Known rows, with every way that one mark hangs from another:
V[C T]: [ 18  -2 -12  -2   3  12 -25 -21  -7   1  -7 -36  48   1  13  -2 -10 -27
  45 -10  -1  45 -43]
V[T]: [ 28 -13 -14  12  15  14 -27 -17  -4  -4 -13 -36  42 -17   1   8 -15 -34
  27 -15   7  31 -33]
S[U[G]]: [ 46  -6   4  -2  -3  41 -28 -25  13  -7 -10 -22  28  -4  11  -6 -35 -42
  12  17   6  24  11]
J[K[R X]]: [ 46   2  -3 -12  17  11 -40  -5  34  32 -35 -32  37 -21   7   8 -61 -18
 -25  -4   5  27 -17]
X[K[R]]: [ 31 -11   7   6   7  26 -38  -8   1  34 -15 -18  58   4  21  -2 -51 -18
 -12 -11  -3   3  -6]
B[Q[A K V[C T[G] U]]]: [ 20 -16  14 -28  12   5  -9  10  -8  32 -36  11  18  22  22  11   2 -30
  58  25   4  29 -48]
A[Q[B K[X] V[C T[G]]]]: [ 44  -6   5  -6  28  38   5   3  26 -19 -14   9  28 -25  31  26   4  -9
  17 -11 -46  36 -26]
Q[A K]: [ 28 -32   3 -16  18  47 -26  15 -19  30 -15 -32  20   5  10  17 -32 -10
  32 -22  -7  12 -21]
B[Q[A K[X] V[U[G]]]]: [ 37 -13  13 -34   9  26  -3  21   9  21 -38   5   5 -14   7  22 -24 -17
  35  23   8   9 -19]
V[T U]: [  9  -1  -9  10  -1   0 -28 -30 -10   9 -18 -23  30 -12   1  11 -18 -49
  30   6  24  33 -35]
B[Q[A K V[T U]]]: [  7 -21   4 -13  17   3 -21  20 -14  21 -38   3  18   1  18  14 -12 -29
  45   4  14  13 -43]
B[Q[A K[R X] V[C]]]: [ 32 -24  16 -46  14  23 -20  32  23  25 -48   1  25   7  18   0 -43  21
  25  -9  -9  10 -23]
T[G[U]]: [ 67 -25  12   0   0  37 -22 -35  24  35 -19 -24  33  -6   6   3 -30 -40
  29  14  14  25  11]
B[Q[A K V[C T[G]]]]: [ 36 -27  10 -26  23  17  -8  21  -3  21 -31   1  28  18  23   8   5 -19
  54   8 -10  27 -46]
Q[A B K[R X] V[T U]]: [ 23 -11   3 -19  18  -7 -17  30  19  12 -42  16   9 -28   6  32 -17   5
   9 -10 -15  28 -28]
Q[B V[C T]]: [ 22   4 -17   9   8   4 -16   0  13 -20 -14 -13  41 -28  34   4   5  -8
  37 -26 -30  48 -26]
J[K]: [ 31   2 -11   8  15  20 -39 -10   2  30 -16 -44  39 -13  25   6 -41 -41
   3  -8   3  31 -22]
A[Q[K[R] V[C]]]: [ 23 -15   0 -16   9  51 -29  -1   7   5 -29 -10  40  10  54  -7 -42   1
  -3 -24 -21  27 -17]
G[U]: [ 36 -17   1   6  -6  32 -34 -28  12  30 -17 -35  38 -13  11  -2 -45 -31
  31  -7  21  18   6]
A[Q[V]]: [ 32 -24  -4  -3 -10  66 -29  -6   3 -12 -14 -26  40 -23  32  -1 -39 -24
  10 -27  -6  21  -5]
B[Q[A K]]: [ 28 -33  20 -15  29  33 -30  13  -9  26 -28 -16  18   4   9   7 -35  -9
  41 -17   4  -8 -17]
V[U[G[T]]]: [ 37   8  -5   7  -9  19  -8 -53   5   7 -19 -30  24 -14  13  15 -22 -56
  48  30  10  41  -3]

Rows:
[ 42 -32  28 -33  30  25 -31  17  21  28 -45  -7  16  -4  -6   9 -53  10
  16 -14   5 -11 -11]  B[Q[A K[R X]]]
[ 15 -14   2  -7  19 -10 -28  22   0  16 -39  14  12 -13  22  22 -10  -5
  15 -18 -13  31 -28]  Q[A B K[R] V[T U]]
[ 10   2  10  -4 -22  42 -25 -18   8  -7 -12  -1  24 -24  42   1 -27 -18
  27 -21 -19  29  -4]  A[Q[B V[C U]]]
[ 42 -34  14 -35  24  25 -23  35  26  20 -52   1  21  -8  10   9 -47  15
  10 -13  -3  -1 -13]  B[Q[A K[R X] V]]
[ 58 -33   8  -8  -4  19 -17   9  15  17 -19  -2  25 -32   4  18   6 -29
  49  -6  -7  38 -11]  Q[A B V[T[G[U]]]]
[ 36 -29  20 -26  28  35 -18  20   8  23 -30 -14  15  -9  -6  18 -39  -1
  36 -10   1 -11 -17]  B[Q[A K[X]]]
[ 35 -16  22  10  37  43 -36 -14  14  -4 -21  -5  21 -18  31   8 -43   2
 -12 -45 -27   3   7]  A[Q[B K[R]]]
[ 32 -24  12  -3  31  37 -25  17  -7  16 -13 -16  11 -17  12  24 -21   3
  32 -39 -28   8  -5]  Q[A B K]
[ 12  -5 -10   1  36   1 -14   9   4   0 -34  -7  41   8  41   0  -7 -12
  38  -7 -12  25 -43]  B[Q[K V[C T]]]
[ 47  -5   7   4  50  14 -21   2  43   0 -34  -5  18 -29  11  22 -43  23
 -17 -33 -34   8   7]  Q[B K[R X]]
[ 22 -31   0 -12  30  14 -20  30 -10  11 -33  -8  28  -2  19  12 -10 -17
  42 -13   1  13 -41]  B[Q[A K V[T]]]
[ 17 -15   0  -5 -23  53 -29 -16  -2  -1 -18 -15  29 -20  31   3 -42 -36
  12  -9   7  23  -8]  A[Q[V[U]]]
[ 30 -12  -1 -30  22   4 -12  38  22   6 -34   6  24 -16  17  20  -8  24
  22 -24 -37  38 -35]  Q[A B K[R X] V[C T]]
[  4  15 -13   8  -6 -10 -15 -12   8  -7 -19  -1  30 -24  32   7   3 -20
  39  -9 -16  51 -30]  Q[B V[C T U]]
[ 19  -4  11 -38  -1  11 -15  25  24  27 -40  15   7 -11  23  19 -31  24
  17 -10 -28  29 -14]  Q[A B K[R X] V[C U]]
[ 46  -5  -1   7  -3  32 -17 -40  21 -14 -13 -29  34  -3  19   1 -31 -54
  34  26  -4  34  15]  S[U[G[T]]]
[ 18  -8  -3 -11  13  23 -20   0  16  -1 -37   4  27 -16  23  19 -36 -21
 -14  -1   0  26 -31]  A[Q[K[R X] V[T U]]]
[ 46  -9   4  -5  -4  13 -17 -38  11  28 -12 -22  45  10   8  -1  -2 -46
  53  20  11  50 -29]  V[C T[G[U]]]
[ 21   2  -8  14  -3  13 -22  -7  19  -4 -25  -4  19 -38  31  11 -23 -14
  16 -18 -14  28   5]  Q[B V[U]]
[ 19 -26  14 -25 -17  25 -32   9  -2  24 -35  -6  18 -10  11   0 -37 -24
  46   0  23   8 -14]  B[Q[A V[U]]]
[ 32 -25  -4  -5  23  36 -17  37  -1   8 -22  -8  16 -22  31  23 -14   9
  26 -39 -38  19  -7]  Q[A B K V]
[ 35 -17   5   9   0  56 -27  -5  15 -22 -11 -12  30 -43  34   6 -30 -12
  10 -41 -25  18   9]  A[Q[B V]]
[ 39 -22  -4 -18  22  39  -5  44  19   3 -24  -5  12 -38  14  34 -20  18
  20 -31 -40  17  -6]  Q[A B K[X] V]
[ 30 -12  -1 -29  10  37  -3  40  16   8 -20  -5  17 -21  25  25 -14  25
  37 -26 -48  28 -17]  Q[A B K[X] V[C]]
[ 49 -22   9 -19 -16  17 -14   5  12  21 -14  -2  30 -16  13   8  12 -23
  65  -2 -14  51 -21]  Q[A B V[C T[G[U]]]]
[ 13  -3   5  13  15  40 -20  -4   4  -7 -19   7  15 -26  47  19 -26 -17
   6 -24 -25  15  -2]  A[Q[B K V[U]]]
